What can hang from each mark:
k144: k523 k559 k995
k523: k605
k605: k319 k523 k947
k559: k319
k319: k559 k605 k896 k947
k947: k319 k605 k896
k995: k144

Every row comes from one small tree of marks. Brackets hold a mark, then the marks that hang from it, in the order of their numbers. Every link used is in the known rows. Which tree was each row made from?
Known rows:
{k523 {k605 k319}}: [-31 13 -10 -18 8 -3 7 26 -10 -11 -15 -13 -29 19 15 43 -16 9 -10 47 4 11 37 -15 24]
{k523 {k605 k947}}: [-26 11 -13 -9 15 -1 1 28 -7 -8 -15 -9 -35 24 10 42 -19 9 -13 56 3 7 39 -20 27]
{k995 {k144 {k523 {k605 k319}}}}: [-14 12 -20 -4 6 -10 31 20 -12 -9 -6 0 -29 5 20 38 -17 14 -29 43 6 13 20 -7 18]
{k319 {k947 k605 k896}}: [4 7 -15 10 -1 -4 -5 34 -7 -15 -29 -8 -20 6 3 14 2 7 5 38 -8 2 16 -17 38]
{k947 {k605 {k319 k559} k523} k896}: [-9 13 -4 4 1 -23 -8 28 -11 -6 -11 -11 -5 22 -10 9 10 1 17 34 -7 11 31 -6 21]
{k144 {k523 k605} {k559 k319} k995}: [-5 -11 -28 -7 6 -2 -16 8 -10 -13 -3 -16 -22 25 11 18 -23 13 -34 46 6 22 30 -15 7]
{k947 {k319 k559 k605} k896}: [12 20 -3 0 3 -26 -12 18 -1 -20 -29 -21 -16 -9 16 17 5 3 8 37 4 17 -9 -11 31]
{k947 {k605 {k319 k559 k896}}}: [-1 22 0 -3 -4 -17 -12 19 -7 -18 2 -17 -9 17 4 23 -1 11 -3 40 18 16 30 -8 20]
{k523 {k605 {k319 k559} {k947 k896}}}: [-22 8 -10 -13 11 -20 -8 18 -13 -1 -15 -15 -19 36 -7 33 -2 -4 0 51 5 4 40 -5 16]
{k605 {k947 {k319 k559}}}: [8 28 -3 -3 9 -11 -1 19 -5 -17 -19 -19 -25 11 1 43 -8 -2 -4 48 7 6 25 -11 18]
{k947 k319 k605 k896}: [-3 19 -9 3 -3 -10 -8 30 -13 -11 -46 1 -26 -1 11 11 3 8 8 26 -5 11 10 -13 48]
{k995 k144}: [-21 24 -14 12 3 -2 29 27 7 -16 -1 -8 -38 -3 23 45 -31 24 -16 48 -1 19 3 -18 26]
{k144 {k559 {k319 k947}}}: [-5 8 -14 10 2 12 -9 14 16 -20 4 -22 -21 24 6 33 -17 4 -11 46 -5 15 9 -16 10]
{k559 {k319 k947}}: [2 11 -12 9 1 12 -4 25 11 -23 10 -23 -22 31 12 36 -13 10 4 47 -5 15 18 -18 23]
{k319 k559 {k947 k896}}: [17 11 -11 12 3 -14 -13 28 0 -19 -8 -30 -17 9 1 25 -5 5 5 52 6 8 0 -19 19]
{k319 k559 k896}: [7 27 -3 9 -1 -16 -19 21 11 -23 20 -30 -20 13 12 29 -16 21 -5 51 29 24 3 -19 12]
{k523 k605}: [-25 10 -13 -8 10 -2 -1 32 -4 -14 -15 -12 -36 14 25 37 -26 19 -12 53 7 17 20 -27 30]
{k995 {k144 {k523 {k605 {k319 k559 k896 k947}}}}}: [27 17 -18 -2 6 -23 19 21 -12 -12 10 -12 -9 1 13 34 -3 4 -32 52 22 7 13 -6 3]
{k144 k523 {k559 {k319 k605 k896 k947}} k995}: [36 -1 -24 2 1 -4 -15 -4 4 -23 16 -31 -1 3 4 13 -1 7 -28 37 12 18 18 -4 -2]
{k995 {k144 k559}}: [-27 20 -16 15 4 -1 20 18 13 -14 -3 -8 -36 -5 17 43 -34 18 -30 47 -2 18 -5 -16 14]
{k605 k523 {k947 {k319 k896}}}: [18 35 -6 1 10 -4 6 26 0 -7 3 -13 -17 9 -5 40 7 -3 1 36 4 1 35 -8 10]
{k144 {k523 k605}}: [-8 3 -19 -6 8 -5 -2 25 -13 -14 -10 -9 -34 17 23 24 -18 20 -21 44 14 17 19 -20 25]
{k523 {k605 {k319 k559}}}: [-18 12 -4 -17 8 -15 -2 25 -11 -14 -10 -21 -22 20 13 41 -16 7 -9 54 12 13 30 -18 17]

Which tree is each row?
[6 24 2 -1 1 -20 -8 28 -5 -12 8 -17 0 18 -2 20 6 5 4 38 10 13 36 -8 11] => {k947 {k605 {k319 k559 k896} k523}}
[-21 13 -7 -18 14 -15 0 20 -12 -8 -11 -17 -20 32 -1 46 -10 -1 -9 57 9 4 48 -10 11] => {k523 {k605 {k319 k559} k947}}
[-5 -7 -28 -12 14 -8 -5 8 -19 -6 -19 -14 -27 9 -1 27 -21 5 -43 48 8 7 45 -11 3] => {k144 {k523 {k605 k947}} k559 k995}
[-1 2 -24 0 4 -3 -3 5 -8 -16 -9 -22 -29 -2 4 24 -25 16 -36 38 10 19 25 -13 6] => {k144 k523 k559 k995}
[-18 -1 -30 14 8 -9 7 8 0 2 3 6 -23 33 5 20 -15 8 -27 45 -3 16 11 -2 11] => {k995 {k144 {k523 {k605 {k947 k896}}} {k559 k319}}}
[-12 13 -7 5 7 0 0 21 17 -22 17 -22 -15 25 18 24 -8 14 13 40 -11 26 17 -16 21] => {k559 {k319 {k605 k523}}}
[-12 8 -16 -13 7 -5 4 28 -13 -7 -22 -15 -21 17 4 35 0 -2 -2 45 -1 0 31 -12 24] => {k523 {k605 {k319 {k947 k896}}}}
[6 7 -13 5 6 -7 1 22 6 -21 -18 -24 -18 -6 9 20 3 5 5 39 -7 7 1 -13 31] => {k319 k605 {k947 k896}}
[-7 13 -13 0 1 0 9 20 -4 -11 -11 -20 -21 15 -7 36 4 -2 5 34 -4 2 28 -6 22] => {k605 {k319 {k947 k896}}}
[1 12 -5 6 15 -27 -8 19 5 -12 1 -25 -7 14 -6 18 5 0 13 47 -6 12 17 -9 12] => {k319 k559 {k605 k523 {k947 k896}}}
[-5 -6 -27 -11 10 -7 -8 13 -19 -11 -19 -18 -29 0 13 22 -25 15 -43 46 13 15 29 -18 7] => {k144 {k523 k605} k559 k995}
[-6 8 -26 11 7 -7 6 7 5 -3 20 1 -19 26 10 27 -16 9 -36 48 10 18 12 -3 2] => {k995 {k144 {k523 {k605 k947}} {k559 {k319 k896}}}}
[14 10 -13 5 11 -9 6 32 6 -15 -10 -25 -10 -6 4 19 12 -1 11 37 -14 4 8 -15 23] => {k319 {k605 k523} {k947 k896}}
[-10 -4 -25 -20 8 -9 -2 6 -22 -7 -17 -17 -22 4 2 29 -18 5 -41 40 11 11 43 -7 2] => {k144 {k523 {k605 k319}} k559 k995}
[-14 6 -11 10 10 -3 -5 15 12 -10 13 -17 -11 38 -1 18 4 5 21 38 -19 18 25 -5 21] => {k559 {k319 {k605 k523 {k947 k896}}}}
[46 24 -4 3 11 -21 -8 28 11 -25 20 -39 7 -11 8 25 11 1 -1 51 14 9 3 -17 2] => {k319 k559 {k605 k523} k896 k947}
[43 22 -3 8 4 -19 -15 38 -3 -20 9 -24 4 4 2 17 8 2 -2 50 14 4 16 -19 9] => {k319 k559 k896 {k947 {k605 k523}}}
[22 9 -8 6 6 -22 -9 20 4 -24 -13 -33 -8 -5 8 18 3 2 6 50 1 9 -7 -15 22] => {k319 k559 k605 {k947 k896}}
[-9 2 -21 -6 12 -3 3 20 -13 -8 -10 -6 -32 25 10 28 -12 9 -21 47 10 8 36 -13 21] => {k144 {k523 {k605 k947}}}
[-26 6 -10 5 8 3 -10 1 19 -17 4 -19 -19 28 5 30 -15 6 -8 43 -8 19 18 -6 12] => {k144 {k559 {k319 {k605 k947}}}}
[18 26 -1 4 14 -25 -9 18 11 -17 25 -31 -1 9 -1 26 5 3 1 48 13 12 20 -9 2] => {k319 k559 {k605 k523 k947} k896}
[22 -12 -28 5 3 -6 -14 -1 -3 -18 -4 -26 -6 7 -2 6 1 3 -18 35 -4 16 15 -4 7] => {k144 k523 {k559 {k319 k605 {k947 k896}}} k995}
[-30 9 -9 2 -4 -7 -2 22 -10 -7 -23 -3 -21 21 -2 15 3 9 11 28 -7 11 30 -5 39] => {k947 {k605 k319} k896}
